Known rows, with every way that one mark hangs from another
k_318{k_259{k_536} k_657}: [  7.8  -8.3 -18.1  32.1   1.9  21.7  -6.0  19.1  17.5   3.5 -30.0 -33.1
  23.0 -51.6  -2.2   8.7   4.1 -14.4  -8.1  -6.9 -14.1  -6.6 -14.5  36.9
   7.2]
k_259{k_536{k_266} k_607}: [ 14.6  28.8 -10.2 -18.4   0.7 -35.4 -10.5  21.4 -16.4  -4.8  -6.8  -7.1
 -24.8   0.9  51.1  10.1 -18.6  -6.2   6.3 -14.4  15.7  -8.7 -14.1 -20.1
 -10.3]
k_318{k_259{k_536 k_607} k_657}: [  4.7   2.6 -15.2   3.0   5.9  15.9 -12.2  28.1   3.5  -9.1 -40.0 -44.2
   2.3 -44.4  36.3  -6.0   2.5 -11.8   0.0 -23.0 -21.0 -19.6 -22.8  15.7
  -0.4]
k_259{k_318{k_657} k_536{k_266} k_607}: [ 12.9 -11.8   1.7  -5.8  25.4 -21.8 -23.9  13.3 -42.7 -28.4  -3.7 -12.5
  -2.2  -0.9  36.2  -8.5 -11.6 -17.0   1.4  -3.4 -10.2  -5.6   2.0   6.7
  -9.0]
k_318{k_259{k_607{k_266{k_75}}} k_657}: [ -0.8  22.4  -5.1 -23.2 -15.4  40.5  -8.7  36.1 -14.8  -2.6 -31.8 -33.8
   0.8  11.7  47.1   4.1  17.5  22.1  -0.3 -22.6 -33.9 -12.5  -2.8  34.5
  -4.5]
k_266{k_75}: [ 16.1  -0.3   3.5   5.3 -32.3  -0.8  25.8  11.5  24.7  34.3   3.7  19.6
 -18.9  26.0 -19.5  22.1  15.5   1.4   0.1   8.0  10.7  12.7  -7.0  13.4
  -3.8]
k_259{k_318 k_607{k_266}}: [  0.8  19.8 -14.3 -44.0   1.5 -13.2 -24.9  19.9 -35.8 -31.1   9.0 -12.8
 -24.9   3.1  15.0 -21.3   7.8  -0.9  -4.1 -12.5 -12.4  -3.5   9.8 -20.9
 -11.1]
k_259{k_318}: [  8.7 -11.4  -9.3  -1.7  -5.7 -17.8  -1.0  -8.6   2.8   2.4  26.3  11.7
 -10.7 -10.1 -39.9  -7.8  -2.6 -23.0  -7.8   8.5   3.7   8.0  -2.6   1.1
  -5.0]
k_607{k_266{k_75{k_832} k_536}}: [-12.2 -27.2  -9.2  20.1 -30.8   4.1  -3.7  27.2   4.9  21.8 -14.8   5.3
  15.5  55.6  -2.0  21.8  14.5  39.7 -14.4  44.3  -1.4  18.2  32.3  -2.6
  -2.6]
k_75{k_832{k_318{k_259{k_607}}}}: [-13.2  30.5  -2.0 -32.2   3.1   1.8 -17.6 -23.7   9.2  14.7  10.8 -18.3
  -9.9 -16.2   9.9 -28.4  -9.2  -4.5   0.7 -23.0   2.3 -31.8 -36.1 -23.6
 -16.0]
k_75{k_832{k_318{k_259{k_536} k_657}}}: [ -1.4 -14.5   4.5  29.2  22.9  25.4 -12.3   1.8  14.8  12.9 -12.9 -33.0
  40.4 -34.4 -23.9 -14.6   6.4  -6.5 -12.6  -4.8  -4.8 -13.1 -14.1  29.4
   1.6]
k_75{k_832{k_318{k_259}}}: [ -9.2  17.9  -5.5  -5.8   0.9   8.7  -8.8 -25.6  22.9  23.4  20.7  -8.9
  10.8 -21.3 -27.4  -9.8  -7.9  -7.2  -9.8  -6.3   9.7 -24.4 -26.2  -0.9
  -9.6]
k_780{k_266}: [ -0.8  11.7 -19.9  -6.5   4.4  -6.2  -4.2  -8.2  11.0   7.4  13.3  10.5
 -15.4  21.7 -31.9   8.4   2.8 -10.2 -12.6   5.3  27.3  14.0 -24.8  11.9
  14.3]
k_780{k_259}: [ 13.4  25.8  -9.8   8.9  -8.5  -5.7   9.8 -20.3  18.6  29.2   3.4  27.1
 -30.5 -27.9 -39.5   6.9   8.8 -17.8 -10.4   3.6  21.7  10.4  -4.5  17.5
  18.0]
k_832{k_318{k_259 k_657}}: [ -2.1  20.7 -12.3  -4.3   1.4  20.9  -1.5  -5.5   9.5  13.0  11.0 -19.0
  16.6 -30.3 -18.8 -19.9   4.2 -21.7 -10.0 -15.9 -13.3 -19.5 -35.1  24.7
   0.7]
k_266{k_75{k_832} k_536}: [ -6.5 -40.4  -4.2  34.2 -33.4  -9.2  11.3   1.2  26.7  39.1  -8.1  18.1
   4.7  51.5 -13.5  24.9   8.3  21.8 -10.3  50.1   7.1  13.0   8.3  -6.4
  -3.0]
k_259{k_318 k_536}: [ 16.6 -22.9   4.1  16.6  -0.7 -23.5  11.3  12.0  17.9  -6.3   4.9  -0.3
   0.7 -28.9 -35.5   1.8  -3.0 -14.8   3.5  11.2   1.9  14.7   6.7  -5.6
  -3.1]
k_266{k_536{k_259}}: [-15.0 -16.9 -18.8  22.3 -14.1 -11.6  15.6 -15.9  17.5   2.8   8.0  29.4
   8.7  -4.8 -24.2   0.9   1.3  -5.5  -2.5  23.2  15.7  11.0   7.9 -45.4
  16.8]
k_780{k_259{k_318{k_657} k_536 k_607}}: [ 17.6 -17.3  19.1  14.5  28.4  -2.5   0.6  -4.9  -9.0 -17.6 -25.1  -0.6
 -17.0 -39.0 -12.5 -13.6   8.1 -20.6   3.2  -7.7 -10.1  12.5   8.3  22.0
  16.3]
k_536{k_259{k_318 k_607} k_266}: [ -3.7  17.6   5.3 -31.2  21.2 -21.9  -8.5 -44.5 -30.1 -28.3  41.7  30.2
 -18.4  -0.8  20.2 -10.3 -20.6 -13.7  13.4 -18.2  18.2  -1.5   5.7 -29.4
  -4.6]
k_607{k_266{k_75{k_832{k_318}} k_536}}: [-14.6  -7.2   9.0   7.6 -21.3  -4.0  15.2  15.7  10.6  28.8   4.1   8.2
  21.7  66.1 -17.9   4.6   5.5  34.8  -3.2  30.0   0.8   8.5  18.5 -25.3
  -6.6]

Rows
[-10.3 -12.9   9.6   3.5 -27.8 -12.5  39.9  -8.0  18.3   9.2  -4.8  32.5
 -16.6  31.5  17.7  10.5   1.3  17.5  21.8   6.7   2.0   8.9   0.4 -56.3
   4.3] : k_266{k_75 k_536{k_259{k_607}}}
[  5.6   2.6   4.8  11.8 -13.2  -0.5  -5.0 -12.1  -2.1  35.1  19.9  29.0
  -5.5  51.4  11.1  30.6  -3.6  17.2 -13.4  23.0  27.7   2.5   7.6  30.5
 -11.4] : k_536{k_266{k_75{k_832}}}
[-18.7 -37.1  -7.9  23.5  -7.0 -18.3  20.5 -30.8  13.8 -11.5  24.8  33.5
  12.1 -11.7 -40.3  -1.1  -9.9 -11.4   4.2  25.1   5.3  16.3  17.8 -45.8
   9.6] : k_266{k_536{k_259{k_318}}}
[ -2.5  12.7  21.3 -11.3   7.6   1.3  -2.8 -37.9 -10.4   6.2  15.2  34.4
 -13.3  39.4  36.2  12.3  -2.7  23.9   6.3  -5.9  33.3   2.2  12.7  -9.5
  -1.9] : k_536{k_259{k_607} k_266{k_75{k_832}}}
[  6.5   3.3  11.1  25.9 -12.5  13.3   4.6  -3.7  38.2  29.7 -11.7  -0.4
  17.1   4.5  18.0  51.6 -27.1  22.5   6.1  11.8  16.8  -7.0   3.5  32.4
 -13.2] : k_318{k_259{k_536{k_266{k_75{k_832}}}}}
[  6.5   9.1  -0.2  13.7   5.6  15.8   8.4  12.6  20.1  10.2 -11.0 -30.4
  28.6 -45.0 -18.4 -12.5   0.9 -18.9   1.5 -15.2 -13.3 -13.8 -27.8  18.0
   0.2] : k_832{k_318{k_259{k_536} k_657}}
[-12.6 -31.4  12.0  15.7 -17.8   5.0  36.4  -4.7   8.6  -7.8  13.8  30.6
  19.8  26.7 -30.6  15.4  -1.2  24.3  13.1  26.5  -3.5  27.0  45.2 -32.0
   6.7] : k_607{k_266{k_75 k_536{k_259{k_318}}}}
[  2.1  28.0  -2.3   5.5  10.7   3.1  -1.1   4.5   6.1   7.0   1.9 -24.1
  31.4 -27.4   9.1   4.6 -23.8 -16.9   2.4 -14.8  -1.0 -19.3 -26.6  22.3
  -7.2] : k_832{k_318{k_259{k_536{k_266}} k_657}}
[ -9.6  -0.5  -8.2   9.2  15.1  30.8 -26.6 -14.7   3.8  16.4  10.7 -22.3
  27.2 -20.4 -19.9 -21.2   9.5  -9.1 -22.2  -2.8  -5.9 -19.3 -21.5  34.4
  -0.6] : k_75{k_832{k_318{k_259 k_657}}}
[  0.3   5.5  24.6 -32.5   2.0  10.0  20.4  -4.5 -12.7 -25.0  14.9  17.4
 -12.3  16.9   6.4  -5.6  13.4  21.2  19.8 -14.8  -1.2  12.3  30.2 -24.2
   0.3] : k_536{k_259{k_318 k_607{k_266{k_75}}}}
[ -4.6  29.9  19.1  -6.5 -10.3  10.2  12.8 -33.4  25.0  43.5  29.7  15.2
  14.7  27.0  -2.1  27.3 -30.1  15.3   7.6   5.0  15.8 -19.1 -18.0  19.9
 -21.9] : k_536{k_266{k_75{k_832{k_318{k_259}}}}}
[  3.8  20.7 -15.2  -7.4   8.0   0.7 -25.1  18.7 -16.0 -14.0 -27.1 -32.9
   2.8 -25.1  63.4   9.2 -20.8 -10.1   1.7 -21.2 -12.9 -25.6 -21.4  19.3
  -6.8] : k_318{k_259{k_536{k_266} k_607} k_657}
[  2.3 -21.7  24.1  16.0  13.1  20.4  12.0 -38.5 -11.8  -1.4  32.5  42.2
  17.4  19.9 -16.2  16.4  -1.5  -0.9   3.3  10.5  10.4  13.4  26.3  39.3
   7.5] : k_536{k_259{k_318{k_657}} k_266{k_75}}
[ -4.5  33.4  -7.6 -27.8   3.1  11.0  -8.8   1.5  -8.9   3.8   0.2 -27.9
  -6.2 -24.2  20.4 -34.8  -1.7 -19.6   2.3 -31.4 -25.0 -29.6 -45.7   2.2
  -7.4] : k_832{k_318{k_259{k_607} k_657}}
[  0.1  -2.0 -12.0 -28.6  16.6   4.9 -44.6  30.2 -55.6 -39.6  -0.5 -25.8
  -9.3   1.8  17.1 -34.2  19.6  -4.3 -17.3 -10.3 -26.1  -0.6  14.7  13.2
  -1.6] : k_259{k_318{k_657} k_607{k_266}}
[ -2.4  -2.0   7.6 -23.9  13.3 -11.8   4.1 -31.1 -13.4 -29.4  27.9  23.5
 -21.5 -19.8  -8.9 -26.9  -0.2 -14.5  10.9 -20.4   9.6   2.6   3.7 -38.3
   4.0] : k_536{k_259{k_318 k_607}}
[ -6.6  -6.9   2.8 -26.8  31.7  20.4 -32.1   1.1 -55.1 -53.2   6.0  -4.0
   0.4 -11.9   7.5 -35.7  26.2  -3.5  -7.7 -20.4 -14.5   5.6  29.7  -4.2
  13.5] : k_536{k_259{k_318{k_657} k_607{k_266}}}
[-15.0  -9.5  -0.5  15.7 -26.7   8.1  32.1   8.1  17.2   6.7  -4.1  24.3
  13.2  33.1 -12.9  24.9  10.8  30.1   4.8  21.7   5.9  21.6  33.6 -28.8
  12.6] : k_607{k_266{k_75 k_536{k_259}}}
[-25.1  25.5 -36.9 -24.2 -29.9  -7.6 -14.7  32.6  -7.4 -13.7 -23.3 -32.7
  -7.1  -6.4  43.9   5.1 -13.2  12.1   1.8  -1.2 -27.9 -20.8  -8.6 -37.7
  -7.4] : k_318{k_259{k_607{k_266{k_536}}}}
[ -3.4 -22.9   5.8 -10.2  27.3  10.3 -13.1 -25.4 -31.1 -37.2  15.0   8.2
  -4.0 -22.5  -4.1 -38.1  16.2 -23.0  -2.5 -15.8  -6.0   5.9   8.9  -4.2
  14.1] : k_536{k_259{k_318{k_657} k_607}}
[ 16.2 -23.5  -2.3  20.4  21.3 -13.7 -19.2   8.5 -25.6 -14.7   7.3  -2.8
  18.5  -8.1  -4.6   5.3 -12.6 -20.1  -9.2  14.2   1.9   7.7  13.8  35.4
  -4.5] : k_259{k_318{k_657} k_536{k_266}}
[  4.4  -3.3   2.2   2.8 -17.3  17.1 -11.7  20.2  -4.6  20.4  -2.6   0.2
  -1.5  40.7  -8.0  15.2  28.6  36.1 -21.1  20.5  11.3  13.3  29.1  23.6
  -3.3] : k_607{k_266{k_75{k_832}}}
[-18.0 -57.2  -9.7  34.3   9.5   2.9   4.1 -23.9  -6.7 -18.2  12.4  21.0
  26.3  -8.0 -37.8 -15.6   2.4 -15.8  -8.3  29.6  -7.7  16.0  21.3 -11.8
  19.1] : k_266{k_536{k_259{k_318{k_657}}}}
[-19.5 -27.0  28.3  29.7 -11.4   2.0  42.2 -35.6  35.8  35.1  21.4  43.2
  21.9  39.6 -42.2   0.9   1.8  21.0   9.0  27.2  21.5  14.9  10.3 -40.9
   6.8] : k_266{k_75{k_832{k_318}} k_536{k_259}}
[-14.4  10.5  -1.3 -19.0  18.3  22.6 -29.9 -10.0 -11.4   2.0  -0.9 -28.9
   5.7 -13.8  15.2 -35.6   6.3  -8.4 -12.8 -18.9 -14.9 -31.7 -30.0  17.5
  -6.0] : k_75{k_832{k_318{k_259{k_607} k_657}}}
[  2.8   9.5  28.4 -22.8   4.7 -11.9  22.6 -39.4  -8.7  -8.1  35.6  44.9
 -19.3  27.4  19.4  12.7 -19.1   9.2  27.6 -10.5  15.0   3.3  11.6 -18.6
 -10.1] : k_536{k_259{k_318 k_607} k_266{k_75}}
[ 13.9 -29.7   4.8   1.8  20.4 -12.3 -11.1  20.7 -21.8 -28.8 -16.0 -20.0
  -4.7 -17.4  10.1 -26.3   8.7 -22.1  -1.3 -10.6 -20.1   4.4  -0.9   3.6
   0.1] : k_259{k_318{k_657} k_536 k_607}
[ 19.7  -7.9  15.9  29.3  10.6 -15.5  26.1 -21.6  33.3   2.8  -3.9  19.5
 -13.6 -47.4 -57.4   6.7  -5.5 -17.1   5.9   8.5  13.0  19.3  16.7  10.7
  11.8] : k_780{k_259{k_318 k_536}}
[  4.7  22.5 -12.9  -8.7 -10.8  -8.4   3.6  17.8  24.1  -2.4 -27.2 -31.4
 -14.6 -46.2  34.0   3.4 -11.4  -8.7  13.8 -28.0  -8.5 -22.5 -30.5 -19.4
  -7.7] : k_318{k_259{k_536 k_607}}
[ 13.3  29.3 -14.0 -27.4  -1.7 -12.8 -19.3  51.4 -22.2 -21.8 -28.7 -26.7
 -19.2  -8.8  32.4  -5.3  14.9   8.8  -2.3 -18.8  -3.4   0.5   4.6 -28.1
  -2.8] : k_259{k_536 k_607{k_266}}
[  6.7   4.6  23.2  -2.5  34.9 -16.6  17.8 -31.9  25.6 -15.7  -8.8  15.6
 -26.4 -15.3 -32.6   7.7 -16.8 -12.9  21.7  -7.3  19.9  22.8  -6.9   1.2
  20.5] : k_780{k_259{k_318 k_536 k_607} k_266}
[  5.6   0.5  24.0   8.5   7.7   8.9  -7.1 -13.3 -18.4  35.2  25.3  17.7
  16.8  55.9  -4.9   2.0   5.8  10.3 -16.7  17.7  14.4   0.3  -0.3  43.8
  -9.2] : k_536{k_266{k_75{k_832{k_318{k_657}}}}}
[ -4.2  -6.8 -14.2   9.1 -43.2  -8.7  18.5  37.2  11.6  23.8 -13.1   6.4
   3.3  47.8  -1.8  27.8   9.6  28.8  -3.5  31.8  -8.9  15.4  17.0 -14.5
  -0.5] : k_607{k_266{k_75 k_536}}
[ -5.6  -7.4  10.6  31.8 -15.5  -3.4  51.4 -29.1  54.7  43.4  -7.5  44.4
 -15.1  48.1 -50.3  46.7 -10.8  12.4  12.5  36.2  22.1  37.6  -2.5  16.2
  26.4] : k_780{k_259 k_266{k_75 k_536}}
[ 12.4 -10.2   5.4 -11.2   4.5 -32.8   3.2  15.2  -2.5 -22.1  -4.5  -8.5
 -19.3 -23.8   4.6 -12.1  -6.8 -18.4  13.7 -12.5  -2.0   1.4  -4.1 -27.5
 -10.8] : k_259{k_318 k_536 k_607}
[  2.9  39.3 -16.0 -28.3  -6.5   4.2 -15.0  39.4   1.6 -22.2 -36.1 -46.0
  -8.8 -37.1  43.2   2.4  -5.6   9.9   7.0 -27.2 -17.5 -19.3  -5.7 -18.4
  -8.2] : k_318{k_259{k_536 k_607{k_266}}}
[  5.0 -17.7  -7.4 -15.3  11.7  -9.2 -25.0   7.4 -35.0 -19.4   4.4 -10.5
 -13.4  -5.3   9.0 -33.3  12.1 -24.3 -11.0  -4.3 -20.2  -0.3  -7.3  11.9
  -2.2] : k_259{k_318{k_657} k_607}
[ 15.1   3.0  18.9   0.3  -1.9 -16.3  -3.3   7.9  -0.9  14.3 -11.9   9.2
 -14.2  41.3  45.1  25.6  -7.2  25.4   9.7   3.3  18.9  -1.3   4.8   2.0
 -15.9] : k_259{k_536{k_266{k_75{k_832}}} k_607}
[ -0.7  17.8 -17.7 -14.7   4.6  26.1 -31.3  50.2 -21.0 -30.0 -46.7 -57.6
  11.0 -35.6  46.6  -5.8  12.0   4.4  -6.3 -27.2 -32.0 -15.4  -2.0  11.1
   3.5] : k_318{k_259{k_536 k_607{k_266}} k_657}
